Each row was made from one small tree. The marks that hang from a mark follow it in brackets, in alphabetical order. Every link used is in the known rows. Write each row's tree.
Known rows
Z{P{G} S{N{A} Y}}: [ 0.929  0.914 -0.745 -0.115  2.976  2.794 -2.956  1.184 -0.089 -0.909
 -0.102  1.938  0.559 -0.351  0.653  0.555 -0.631 -0.986]
Z{P{G}}: [ 0.834  1.072 -0.394  2.962 -3.545  3.100 -1.011 -1.840  1.864 -1.270
 -0.012  1.674  2.315 -1.747 -0.501  1.180  0.206  1.020]
G{P}: [ 1.439  1.347  0.708  2.202 -2.727  2.246  0.120 -2.184  1.829 -0.978
  0.162  0.015  1.141 -0.927 -0.918  1.510  0.312 -0.149]
S{N}: [-0.876  1.114 -0.250  0.934  0.264  2.096 -0.747  0.865  0.110  0.152
  0.440  0.212  0.694 -0.794 -0.306 -0.304  0.681 -1.203]
R{J{S{N}} M}: [ 0.008 -0.269  0.895  0.443 -1.220  0.275  0.687 -1.384 -0.604  0.836
 -1.322 -1.035  0.252 -0.646 -0.017 -0.668  1.801  0.659]
Z{S}: [-0.842 -0.237  0.546  0.592 -4.224  4.429  0.995 -4.184  0.394 -0.651
  1.397 -1.090  1.552 -1.341 -1.444  0.068  1.301 -0.303]
J{R{M} S{N}}: [ 0.014 -0.069 -0.259  0.429  0.324 -3.104  0.681 -0.794 -0.816  0.780
 -1.241 -1.495 -0.114  0.316  0.169 -1.467  2.608  1.139]
Z{S{N{A} Y}}: [-0.902  0.758 -0.828 -1.187  4.137  2.171 -1.383  1.196 -0.660 -0.037
  0.599 -0.352 -0.326  0.345  0.234 -0.540 -0.218 -2.387]
Z{P{G} S{N}}: [ 1.178  0.077  0.796  1.017 -2.709  4.529 -2.089 -1.645 -0.167 -0.964
  0.501  1.982  1.589 -1.700 -0.392  0.577  0.583  0.164]
Z{P S{N{A} Y}}: [-0.443  0.725 -1.468 -1.573  3.326  2.935 -2.833  1.149 -0.605 -0.511
  0.610  1.015  0.600 -0.153  0.940 -0.269 -0.251 -1.765]
S{N Z}: [-0.977  0.054  0.606 -0.867  0.664  0.585 -0.085  1.686 -0.308  0.302
  1.297  0.408 -0.575 -0.091 -0.457  0.156 -0.648 -0.709]
J{S}: [-0.376  0.635 -0.966  1.616 -2.959  0.676  1.225 -1.813  1.105 -0.527
  0.782 -0.308  0.542 -0.728 -0.606  0.191  0.030 -0.704]
Z{S{N Y}}: [-0.505  0.034  0.868  0.202  0.285  2.570 -0.792  0.896 -0.736  0.230
  0.889  0.140  0.281 -0.072 -0.447 -0.277 -0.608 -1.912]
R{J{S{N{A}}} M}: [-0.437  0.457 -0.883 -0.893  2.721 -0.165  0.140 -0.962 -0.585  0.577
 -1.602 -1.472 -0.321 -0.278  0.593 -0.969  2.290  0.276]
R{J M}: [-0.746 -0.150  1.179  1.527 -3.307  2.613  1.657 -4.039  0.746  0.392
 -1.243 -2.080  1.806 -1.284 -1.048 -0.182  2.725  1.918]
P{G}: [ 0.477  1.119  0.233  3.230 -2.656  2.289  0.555 -1.810  1.881 -0.784
 -0.067  0.334  1.444 -1.170 -1.182  0.978  0.180  0.482]
J{R S{N{A} Y Z}}: [-0.095 -0.003 -1.788 -2.389  4.965 -5.390  0.198  3.287 -0.769  0.293
  0.319 -0.317 -2.999  2.406  1.052 -0.753 -1.302 -1.021]

Which tree is each row?
[-0.001 -0.014  0.189 -0.202 -0.773  3.389 -2.301  0.940 -0.688 -0.287
  0.928  1.464  1.262 -0.624  0.232 -0.030 -0.675 -1.305] : Z{P S{N Y}}
[ 0.350 -1.304  0.064 -0.436 -1.021 -4.696  1.065 -0.183  0.020  0.174
 -0.514 -0.383 -0.143  1.156  0.413 -0.120 -0.282  2.305] : J{R{M} S{Y Z{P}}}
[-0.679  0.126  0.760 -0.416  2.463 -0.875 -0.328  4.223 -0.292  0.621
  0.981  0.731 -1.079  0.942 -0.056  0.353 -2.365 -1.528] : S{N Y Z}
[ 0.033 -0.214 -0.138  1.575 -0.612 -4.021  1.803 -0.972  0.388  0.543
 -1.319 -1.946  0.230  0.953 -0.087 -0.842  0.921  1.213] : J{R{M} S{Y}}
[ 0.045 -1.270  0.670 -0.080 -0.155 -5.558  2.578 -0.051  0.023  0.632
 -0.553 -1.658 -1.062  1.685 -0.262 -0.357 -0.226  1.667] : J{R{M} S{Y Z}}
[ 0.325 -1.194  0.898 -0.186 -3.284 -1.357  2.255 -0.298  0.503  0.056
  0.687 -0.169 -1.136  0.856 -0.451  0.702 -2.414 -0.109] : R{J{S{Y Z}}}
[-0.969  0.724 -1.814 -2.386  3.876  1.032 -2.079  2.018 -0.114 -0.452
  1.028  1.261 -0.377 -0.240  0.865  0.147 -0.139 -0.566] : S{N{A} Z{P}}
[-0.184  0.476 -2.086 -2.421  4.960 -2.277 -1.858  4.545 -0.390 -0.257
  0.933  1.885 -1.622  1.126  1.560  0.337 -2.593 -1.753] : J{S{N{A} Y Z{P}}}
[-0.265 -0.600  0.265 -2.263  4.972 -3.039  0.760  2.303 -0.978  1.021
 -1.071 -0.899 -2.001  1.417  0.831 -0.349 -0.710 -0.035] : R{J{S{N{A} Y Z}} M}
[ 1.417  0.168  0.986  1.322 -1.010  3.086 -2.378  0.869 -0.118 -0.676
  0.218  2.407  1.208 -0.798 -0.012  0.716 -1.184 -0.639] : Z{P{G} S{N Y}}
[-0.982  0.738 -1.059 -1.515  2.470  3.631 -1.167 -1.264 -0.680 -0.362
  0.932 -0.782  0.048 -0.616 -0.166 -0.736  1.563 -1.685] : Z{S{N{A}}}
[-0.233 -0.220 -0.297  1.212 -2.395 -2.577  2.135 -3.412  0.407  0.227
 -1.070 -2.249  0.661  0.025 -0.482 -0.987  2.725  1.967] : J{R{M} S}
[ 0.735  1.012 -0.872 -0.494  5.252 -0.656 -2.543  4.633  0.376 -0.523
  0.005  2.586 -0.740  0.582  1.027  1.140 -2.513 -0.523] : S{N{A} Y Z{P{G}}}
[ 0.070 -0.379  0.903  1.657 -2.196 -0.775  1.910 -1.650  0.552  0.608
 -1.401 -1.435  0.568  0.073 -0.320 -0.093  0.227  0.807] : R{J{S{Y}} M}
[ 0.073 -1.251  0.631 -0.352 -4.971  0.102  2.671 -2.710  0.516 -0.303
  0.988 -0.523 -0.705 -0.148 -0.810  0.629 -0.641  0.661] : R{J{S{Z}}}
[ 0.284 -1.496  1.181 -1.398 -1.663 -0.403  0.062 -0.603 -1.024  0.489
 -0.456  0.578 -0.021 -0.456  0.450 -0.042  0.580  1.703] : R{J{S{N Z{P}}} M}
[ 0.212 -1.636  0.983 -0.698 -4.301  0.001  1.428 -3.196  0.185 -0.084
 -0.275 -0.228  0.773 -0.819 -0.187  0.484  0.813  2.620] : R{J{S{Z{P}}} M}
[ 0.376 -1.013  1.049 -0.933 -0.665 -1.862  0.828  2.283 -0.667  0.605
  0.472  0.606 -1.881  1.094  0.234  0.345 -2.636 -0.955] : R{J{S{N Y Z}}}
[ 0.494  0.331 -0.847  0.735  0.439 -3.663  0.067  2.025 -0.534  0.435
 -0.245 -0.101 -1.099  1.320  0.540 -0.951 -0.600 -1.010] : J{R S{N Y}}
[-0.196 -0.484  0.643  1.365 -3.885  0.752  2.141 -4.015  0.584  0.272
 -1.141 -1.826  1.072 -0.947 -0.676 -0.202  2.055  1.574] : R{J{S} M}
[-0.543 -0.373 -1.135 -2.628  4.779 -4.820  0.841  0.415 -1.116  0.596
 -0.734 -1.697 -1.945  1.337  0.679 -1.264  1.890  1.111] : J{R{M} S{N{A} Z}}
[ 1.071  0.256  0.905  0.803  1.347 -0.321 -1.934  4.257  0.344 -0.298
  0.253  3.079 -0.191  0.238  0.313  1.411 -2.933 -0.162] : S{N Y Z{P{G}}}
